Each row comes from the steps of one walk. Every step used is in the known rows, and no mark comes twice. Write the walk behind each row, first mark first.
In the rows, zero is written as 128.
Known rows:
q > d > b: [108  69 158 119 138 159 158  67 172 132 153  74 161 169 130 135 158 112
 149  85 168 122 121  94 110]
r > n > g > q > d: [ 94 160 101 145 153 155 135 111 119 168 111 126 205 151 136 163 126 175
 108  56 131 131  86 129 119]
g > r > n: [ 91 124 105 142 156 185 135 113  92 149  99 149 163 134 114 134 133 132
 120 131 136 136 111 139 104]
b > d > q > g > r > n: [ 87 189  97 137 146 153  84 141  80 161 101 138 167 162 130  79 151 123
  86 116 127 139 167 112 230]
q > r > g: [ 85 126 123 122 168 125 114  70 108 138 134 165  74 143 123 132 168 129
 172  51 135 126 138  50 123]
l > d > q > r: [ 73 128 107 147 120 140  89 109 128 153 119 155  57 160 130 117 132 122
 143 120 114 145 128  84 174]
l > d > q: [ 93 116 111 138 110 142 100 144 133 153 108 138  79 153 130 113 105 125
 127 142 112 143 125 119 180]
d > l: [102 151 113 137 137 123 139 137 113 158 127 112 114 103 110 137 100 142
 139 136 168 123 116 102 127]
r > q > d > l: [107 177 105 132 151 128 153 108 133 162 112  93 144 164 122 122 128 148
 137 143 187  91 146  37 116]
d > q > g: [114 170 124 130 140 139  59 129 116 140 154 132 127 161 119  92 126 142
 110 121 154 110 171  47 194]
r > q > d: [124 163 113 122 146 127 148 101 142 142 111 104 158 181 134 115 145 140
 130 140 160  94 150  53 116]
n > g: [100 133 114 117 145 122 121 133 107 133 121 136 129 121 127 123  90 164
 100  85 104 122  84 127 109]
d > q > r: [ 89 212 116 156 128 125  61  96  99 143 147 149  72 149 118 123 155 112
 138 114 131 129 143  42 170]
l > d > q > g: [ 92  92 114 124 127 153  88 136 140 152 125 141  95 171 132  96 113 148
 121 126 132 131 150  93 194]
r > n > g > q: [ 91 178  96 147 160 142 134 131 105 167 110 138 195 129 135 165 122 180
 103  76 124 131  85 139 127]
d > b: [ 95  95 153 119 152 135 161 101 150 130 152  95 144 121 129 139 158 119
 139 127 164 116 115 111 122]
b > d > q: [107 214 108 143 111 111  92 159  91 148  99 125 131 144 135  92 139  95
  97 126  99 146 154 123 229]
q > d > l: [113 113 128 135 125 149 135  97 145 155 132  88 133 154 115 132 115 131
 148  94 174 127 120  88 116]
n > g > r: [ 73 114 101 119 156 154 110 120  67 133  97 148 130 138 114 108  86 156
  91  92 102 118  76 108  88]
q > r > g > n: [ 73  96 120 127 173 130 106  77  98 128 119 168  58 134 112 138 150 125
 157  17 118 131 111  61 124]
n > g > q: [ 90 163  96 130 152 113 104 139  83 143 102 134 160 147 133 143 107 169
  95  76 111 109  80  82 118]
r > g: [115 104 128 103 160 135 133 124 114 140 117 143 118 133 119 117 124 131
 150  69 135 120 134  98 131]

Which walk is each row?
[ 79  38 136 117 137 148 170 115 165 142 122 112 110 137 138 133 134 127
 145 133 135 137 103 139 135]	l > d > b
[ 70 141 102 154 128 154 103 105 135 166 117 158  74 150 132 132 137 133
 145 114 119 156 124 111 178]	l > d > q > r > n
[ 88 156  92 127 164 150 129 120  73 139  81 143 139 160 114 106 129 131
 111 171 142  93 133  60  97]	g > r > q
[101 153 108 135 155 151 151 129 122 158 119 140 168 106 131 147 108 177
 106  86 120 140  86 177 120]	r > n > g
[119 160 108 108 176 120 128 124 129 139 129 128 159 162 136  98 142 174
 111 153 178  78 181  37 141]	r > q > g
[ 71 140  93 118 169 154 124 104  76 143  84 133 151 169 116 103  96 164
  90 100 120  94  90  61  81]	n > g > r > q > d
[110  63 129 111 163 147  96 124 127 115 133 137 125 140 120 113 121 159
 102  70 140 115 133 101 151]	q > g > n
[ 66 172  95 139 161 111  95 103  77 145 116 150 135 153 135 151 136 167
 111  57 108 111  83  51 115]	n > g > q > r
[ 98 175 102 137 129 109 141 156  96 161  94 112 136 113 129 108 124 120
 115 128 129 145 134 141 188]	b > d > l
[104 138 105 114 182 124 119 128 119 129 111 133 144 153 125 106 127 170
  99 127 160  83 154  46 142]	r > q > g > n
[101  76 119 109 168 173  95 104 102 128 133 146 150 167 119  90 133 156
 108 113 158 105 155  69 128]	q > g > r
[ 68 157  86 118 174 143 122 123  60 142  83 148 136 147 116 104  89 166
  85 123 113  94  89  73  84]	n > g > r > q
[ 74 164 106 147 167 143 126  71 117 154 140 163 115 122 131 153 154 164
 138  65 124 144  98 117 114]	q > r > n > g
[ 84 237  97 158 129 124  94 120  91 162 110 145 121 142 138 109 173 104
 113 103 104 156 152 117 228]	b > d > q > r > n
[ 93 153 114 129 149 164  50 120  86 142 136 143 127 174 108  84 127 133
 102 128 153 105 163  31 177]	d > q > g > r
[ 91 168 109 137 157 178  64 119  92 154 137 144 149 166 109  98 130 145
 104 124 161 114 160  60 180]	d > q > g > r > n
[ 80 153  99 136 151 127 111 119  93 160 105 106 161 165 124 144 101 170
 107  53 139 109  78  55 110]	n > g > q > d > l
[ 88 180 104 154 150 113  92  90  91 141 123 146 134 167 138 164 182 130
 140  88 137 117 128  29 131]	g > q > r
[ 71 172 116 146 154 132  58  97  84 143 123 161  55 146 104 122 141 109
 144  55 121 126 129  28 175]	d > q > r > g > n
[ 75  86 105 127 137 170  79 128 115 152 111 150  97 179 123  89 109 140
 114 134 131 129 142  80 179]	l > d > q > g > r
[107 110 120 115 158 137 117 108 109 151 101 124 162 189 127 140 149 129
 150  36 148 108 135  36 132]	r > g > q > d
